Each row comes from the steps of one path. Every step used is in the known rows, and no mark comes twice. Write the path behind each row, first mark first.
In the rows, 128 means zero.
Known rows
V/C/U/J/P: [122 124 112 172  70 148 111 205  92 160 148 182 161 136 134 128 136 130
 204 130 143 141 122 138  62  91 160 106  98 140  96  43  86 134 105  91
 168 136 106 117  87 138 121 146 146  82 134 160  82 103 132 156 120 124
  93  94 154]
V/P/C/U/J: [137 114 143 189  74 153  69 107 111 175 148 167 114 136  96 140 100 111
 171 133 128 143 135 187  78  91 131 129 104 140 114  87  91 157 145 114
 148 156  99 133  97 179 132 175 114 127 130 129 122 143 111 154 103 139
 108 104 158]
V/P: [155 113 130  98 113 175 116 105 131 154 157 127  74 120  98 137  56 104
 141 165 110 116  95 145  79 125 100  86 123 128 165  97  77 152 109 159
 154 191 129 136 149 157 159 145 130 104  94 178 105 126 114 119 110 183
  97 139 114]
U/J/P/V/C: [104 119  98 129  40 138  64 171  75 158 153 159 118 167 132  84 142 154
 185 163 144 117 133 116  99  98 130  91 110 152  88  76 106 147  87 105
 110 107 106 111 106 170 150 189 171 142 183 142  99 120 156 156 144 143
  86 114 183]
J/Q: [161  99  98 123 101 150 146 121 118 145 140 136  69 170 103 107  94 114
 103 182 124 142 145  79 107 134 101 108  83 141 133  94  68 113  89 156
 109 221 157 118 163 133 127  98 109  88 116 144 119 127 102 145 159 156
 119 107 131]
V/Q/U/J/P/C: [110 128 143 125 119 142  55 131 121 153 159 177 142 111 109  75 105 108
 195 136 119 118 134 115 127  88 125 130  90 181  89 126  89 146 107 115
 108 167 113 142 145 145  70 166 140 116 139 129  79 153 150 139 128 146
  92 118 175]
P/V/C/U: [147 148 115 162  36 162  75 124 108 149 150 140  72 192 105 164  80 109
 174 169 179 164 141 150  62 133 107  53 155 122 142  76 117 136 110 109
 132 108 110 107 107 158 204 145 129 124 210 161 151 111 122 163 134 123
 110 104 161]
J/Q/C: [160  95 136 122 105 129 180 119 132 134 142 135  80 154 130 112 121  94
  99 150 119 129 167  56 135 150  99  87  65 130 112 127  79 128  98 145
 123 191 157 144 182 130 147 120  88  70 134 145 102 109 124 127 164 139
 143 123 120]
Q/U/P/J: [159 104 126 127 136 130  87  71 136 156 189 162 152  91 175 133 146 127
 137 173 138  92 124  67 122  76 143 129  84 155 119  88  75 109 174 116
  87 134 127 140 178 169 123 167 144 117 139 133 102 186 117 142 155 151
 112 100 114]
P/C/Q/U: [159 127 141 156  94 142  95  71 131 161 163 145 103 137 102 169  38  71
 149 168 168 165 174 132 104 141  85 101 111 139 167 134 106 143 111 117
 140 144 121 115 128 149 127 113  94  96 175 147 119 170 108 128 114 134
 104 112 135]
J/V/U: [144 138 100 132  68 147  95 130 140 165 147 140 111 130 109 103 102  94
 121 157 167 110 108  70  87 145 116 113 164 132 150  93 133 143  81 168
 124 170 132 108 163 103 153 145 132 118 107 167  99  87 141 157 162 147
 118 138 116]
J/C: [155  99  94 139 125 134 148 137 109 158 132 132  74 169 120 140  54 123
  89 163 158 146 143 102  67 134  77  80  72 139 139  99 110 114 101 124
 115 179 129 118 137 140 140 138  96 105 119 169 122 115  89 145 113 185
 132 128 155]
V/P/C: [152 125 141 122  99 158  86  76 118 163 153 150  53 153  69 120  25 108
 132 163 122 132 116 157  94 123  94  88 101 138 150 114  83 154 104 141
 132 166 111 142 126 163 157 187 111 132 122 143 127 147 114 133 106 181
 109 129 145]
Q/U: [177 121 126 118 139 140 126  80 154 151 174 118 103 113 142 157  68  79
 152 178 145 127 142  78  91 138  95 100  99 139 174 110  76 132 138 139
 123 168 129 138 178 148 125  96 122  80 136 175 116 146 103 132 132 145
 116 130 119]
Q/C/U: [172 116 153 168 114 141 168 110 144 140 162 130  92 141 154 185  95  81
 148 127 146 148 163 129  84 144  97  93  88 113 132 102  90 136 143 121
 175 141 141 134 135 148 165 101  84  55 143 176 106 111 107 132 138 122
 143 120 113]
C/U/J/P/V: [121 103  86 182  63 134  62 155  93 151 161 159 119 154 147 109 195 143
 171 150 137 138 152 122  87  98 109 158 111 155  90  57  92 136 132 101
 132 110 132  92  60 179 111 118 132 127 198 147  99 141 124 167 152 122
  91  82 153]
U/J/C/Q: [126  78 105 168  86 126 137 172  94 169 122 149 143 152 135 166 103 127
 124 139 149 161 164 156  68 107  97 106  93 147 113 102 147 126 100 113
 142 191 126  94 108 152 129 118 112  96 125 145  86 115  94 144 100 153
 106 116 172]
V/U/P: [165 132 141 110 114 162 105 122 145 187 151 156 135 120 130 111  97 116
 143 156 141  85  95 110  78  71 146  88 135 138 139  82 101 133 138 151
 147 177 136 124 170 132 126 163 149 120  91 155  80 116 129 163 150 156
 139 118 119]
Q/C/J/V/U: [122 124 166 175  56 134 144 137 140 158 151 116 160 102 148 134 168  76
 141 124 141 108 136  67 117 166 131 113 196 134 116  93 165 161 100 157
 167 111 125 118 165  96 171 156  97  92 127 156  76  73 157 140 156  90
 125 166  90]
J/Q/C/U/P/V: [147 104 123 175  49 130 115 123 115 139 150 168  92 153 142 110 228 127
  98 141 146 127 172  70 133 111 110 129 120 136  85 103  95 127 130 114
 119 128 158 114 126 164 142 137  99 104 226 112 106 130 134 149 175 101
 159  75 110]
J/Q/C/U/P: [159  97 140 171  88 133 167 141 130 146 146 179 124 127 147 121 191 119
 102 129 132 130 164  80 119 103 129 125  85 129  86  97  76 120 137 120
 149 173 157 131 141 141 116 120  87  62 148 126  83 118 119 138 161 109
 161  87  92]
C/J/P/V: [113  99 113 158  72 151  88 133  83 145 165 117  91 155 126 114 149 140
 139 181 111 134 145 111  99 140  94 132 154 160 117  58  99 141  88 132
 138  86 138  87  76 164 134 121 111 119 193 150 102 152 117 150 145 124
  67 116 131]
C/Q/U/J/P: [122  97 111 147 103 132 111 157 120 153 174 159 188  81 156 139 158  99
 184 146 129 134 153 102 106 105 121 146 103 151 125  93  99 147 112 110
 172 159 137 107 112 142  72  87 139  71 147 157  55 154 130 119 114 117
  71 105 126]

Write each row's path
[155 104 112 119  84 142  82  94 108 162 165 135  62 168 141 121 117 160
 123 187 147 107 144 133  85  92  98 106 125 152 130 100  95 126 141 144
  98 141 143 105 118 192 148 155 144 131 173 137 102 154 112 158 161 159
 122 103 152] -> U/P/V
[167 112 104 124 117 137 134  93 143 141 155 130  98 125 118 105 123  81
 121 182 130 136 151  27 126 144  98 116  93 140 147 111  65 121 109 144
 101 205 143 132 199 130 108  83 112  84 153 150 126 142 113 130 147 131
 122 107 108] -> J/Q/U
[143 115 109 138 110 137  95 117  98 159 163 172  63 173  92  84  54 132
 125 166 139 133 142 111  93 119  95 118  60 154 120  98  69 128  86 118
 119 139 128 122  90 149 105 162 102 113 135 146 102 154 119 147 137 181
 105 103 156] -> J/P/C
[145 142 135  89 108 164  61  76 149 130 163 114  75 127 108 129  78  86
 171 180 135 127 132 118 122 134  71  77 158 150 150 138 116 149 113 154
 102 167 135 126 184 155 156 118 138 135 194 159 132 140 135 136 135 141
  98 129 144] -> P/V/Q/U
[156 135 138 172  83 169  78  88 124 162 153 164  71 147  66 147  55  97
 144 146 135 162 124 173  72 120 104 108 124 126 147  93  81 153 117 122
 161 147 112 134  94 160 153 161  90 119 149 149 140 139 105 138  98 155
 114 106 131] -> V/P/C/U
[162 118 126 132 109 154 129  96 147 146 171 125 124 106 130 185  68  68
 154 168 149 154 156 115  93 138  88  96 138 131 180 113 106 142 115 134
 166 172 140 107 153 139 128  68 113  63 154 172  98 147 108 116 111 128
  94 118 112] -> C/Q/U
[105 108 105 162   9 143  77 171  86 157 153 208 167 132 129 144 145 160
 127 158 169 126 121 131 102  96 153  93 159 146 100  67 158 118  74 124
 117 122 121  92 104 135 183 210 147 121 136 110  71 126 151 132 148 140
  81 105 140] -> U/P/J/V/C/Q
[134 117 110 172  49 149  93 162 100 151 141 214 157 151 118 113 176 145
 123 154 147 140 119  91 111  77 179  95 105 142  71  35  90  97 113  99
  97 153 124 123 142 136 156 186 129 126 149 101 118 129 129 164 158 129
 112  64 123] -> V/C/U/P/J/Q
[139 117 177 144 114 162 107 129 142 135 160 183 155 106 154 157 144 121
 148 107 117 114 117 154 130  77 138  89 111 143  67  91 109 124 155 116
 136 152 149 146 158 154 163 185 112  94 124 122  81 130 139 134 155 128
 125 102 124] -> V/Q/C/U/P/J
[147 128 139 125  63 170 136 147 111 157 140 148 109 156  99 186  19 100
 164 168 159 165 124 181  64 130 115  31 140 119 163  91 122 135  66 132
 183 174 122 104 122 130 189 128 132  79 121 166  99 106 119 127 105 145
  89 123 150] -> V/C/Q
[135 126 149 144  63 139 110 144 121 162 154 148 186 105 146 179  90  81
 215 156 162 147 150 149  91 110 140  68 130 134 143 103 128 147 113 111
 165 159  97 121 160 140 146 127 157  78 145 156  87 121 129 128 104 111
  87 128 150] -> V/C/Q/U/J
[114 102 120 163  51 159 108 129 106 152 155 116 113 103 108 146 139 112
 124 161 105 122 110 126  91 161 109 135 201 143 142  67 133 164  87 174
 158 148 122 104 115 133 161 142 110 100 101 152  82 116 121 115 115 130
  76 158  96] -> C/J/V/P
[125 114 105 135  44 144  58 127 119 166 127 145 129 161 114  47 186 115
 145 162 136 114 131  56 139  97 129 119 140 145  93  95 120 137 100 148
  85 179 136 105 180 142 137 150 153 175 178 121 129 109 153 186 181 120
 113  94 148] -> P/V/U/J/Q
[126 117 168 152  68 154  90 130 133 130 147 132 120 145 145 147 158 102
 193 112 128 132 163 167 124 109 101  94 133 145  83 127 134 151 136 124
 135 142 136 127 142 173 170 140 124 107 187 136 101 106 143 151 148  99
 122 114 173] -> P/V/Q/C/U/J
[116 116 160 147 112 154 132 193 132 133 152 174 161 101 144 123 168 108
 195  88 101 129 130 155 112 100 131 113 100 153  66  93  95 152 113 109
 184 163 146 135 122 134 112 131 116  63 119 155  50  95 151 126 132 117
 108 110 138] -> V/Q/C/U/J/P
[149 101 128 164 101 140 148 102 129 145 156 112 137 114 131 136 153  79
 133 177 111 144 159  50 126 153 118 137 138 156 138  80  85 133 118 144
 129 168 136 118 184 125 106  74  94  79 158 140 115 150 102 140 137  93
  96 120 100] -> C/J/Q/U
[138 128 110 126  61 143  84 149 134 181 152 167 136 112 128  92 148 129
 114 151 167  89 103  78  82  98 142 130 174 147 128  86 133 138 107 167
 124 165 129 106 151 116 127 173 146 124  93 147  67 101 141 155 167 147
 134 122 106] -> J/V/U/P
[152 102  99 189 108 135 129 156 108 170 135 173 109 152 134 159 132 141
  95 142 165 148 134 128  47  90 112 118  98 145 114  68 101 110 143  98
 142 161 127 106  98 152 113 131  94  98 134 151  99 119  86 158 111 155
 146  94 135] -> J/C/U/P
[140 102 115 151 105 126 126 138 125 165 141 162 154  99 141 166 136 112
 107 149 164 140 151 101  82 106  97 109 123 149 144 115 126 129 124 104
 150 161 124 102 136 139  96 123 108  85 163 153  80 144 105 124  84 140
 126 107 110] -> J/C/Q/U/P
[124 120 120 120 108 146  93 176 123 175 151 161 171 110 135  67 140 117
 180 136 124  96 100  89  91  80 150 129 105 146 104  66  93 140 112 131
 150 165 130 120 141 124  94 158 159 126  93 165  67 107 151 163 148 149
  97 112 134] -> V/U/J/P
[140 137 165 132  79 171  98 105 145 119 152 131  71 150 118 151 107  88
 165 129 137 150 150 155 113 140  75  69 157 128 115 129 126 151 117 132
 148 137 150 126 142 155 195 122 101 105 202 151 124 102 138 136 144 113
 121 121 139] -> P/V/Q/C/U
[133 100  91 157  83 108  69 103 128 148 184 172 157  86 178 116 197 141
 108 165 162  86 136  32 131 103 132 161 120 159 107  88 108 117 141 133
  61 124 122 125 161 148 129 178 140 124 138 120  90 171 136 135 172 146
 112 113 105] -> Q/U/P/J/V
[143  92 100 183  81 146 104 135 110 148 151 198 142 143 135 112 193 150
  95 157 132 132 128  78 118  78 152 146  92 148  77  41  71  90 137 114
  93 172 152 115 135 152 122 145 108 116 143  98 110 158 108 163 173 134
 113  56 114] -> C/U/P/J/Q
[149 106  97 129  72 124  76  83 121 152 163 154  97 128 135  80 206 128
 107 190 148 105 160  28 140 108 108 139 127 152 119 113  79 127 129 136
  75 155 141 111 173 164 106 130 137 137 222 114 118 168 129 145 165 124
 129  84 114] -> J/Q/U/P/V
[116 146 103 128  39 149  63 145 106 140 164 167 132 122 103 123 126  98
 178 170 172 147 145  94 111 140  95  73 171 128 152 100 120 159  58  90
 163  88 119  95 100 136 150 137 148 121 250 167 105 135 162 115 108 120
  70 105 122] -> J/P/V/C/Q/U
[173 126 122 193  98 148 102  89 121 163 157 160  68 182  97 162  37 106
 139 155 160 172 159 154  64 127  98 111  83 138 136  90  86 125 130 112
 124 141 123 121  93 160 139 124  80 100 152 146 138 143  90 168 135 144
 125  93 154] -> P/C/U
[101 129 138 125  93 168  61 131 120 127 167 121 132 104 113 100 159  98
 181 163 104 126 127 104 134 136  90 115 197 173 119  90 114 161  94 135
 138 106 134 104 136 144 118 114 126 119 211 155  95 150 147 128 121 102
  58 128 121] -> C/J/P/V/Q/U
[101 118 109 150  70 171  42 179 102 137 148 164 125 148 114  94 170 136
 190 132 116 139 124 168 100  88 107 132 143 163  77  69 110 147 103 116
 136 152 142  96  84 163 117 126 143 127 185 141  88 124 143 160 142 124
  75  89 169] -> C/U/J/P/V/Q
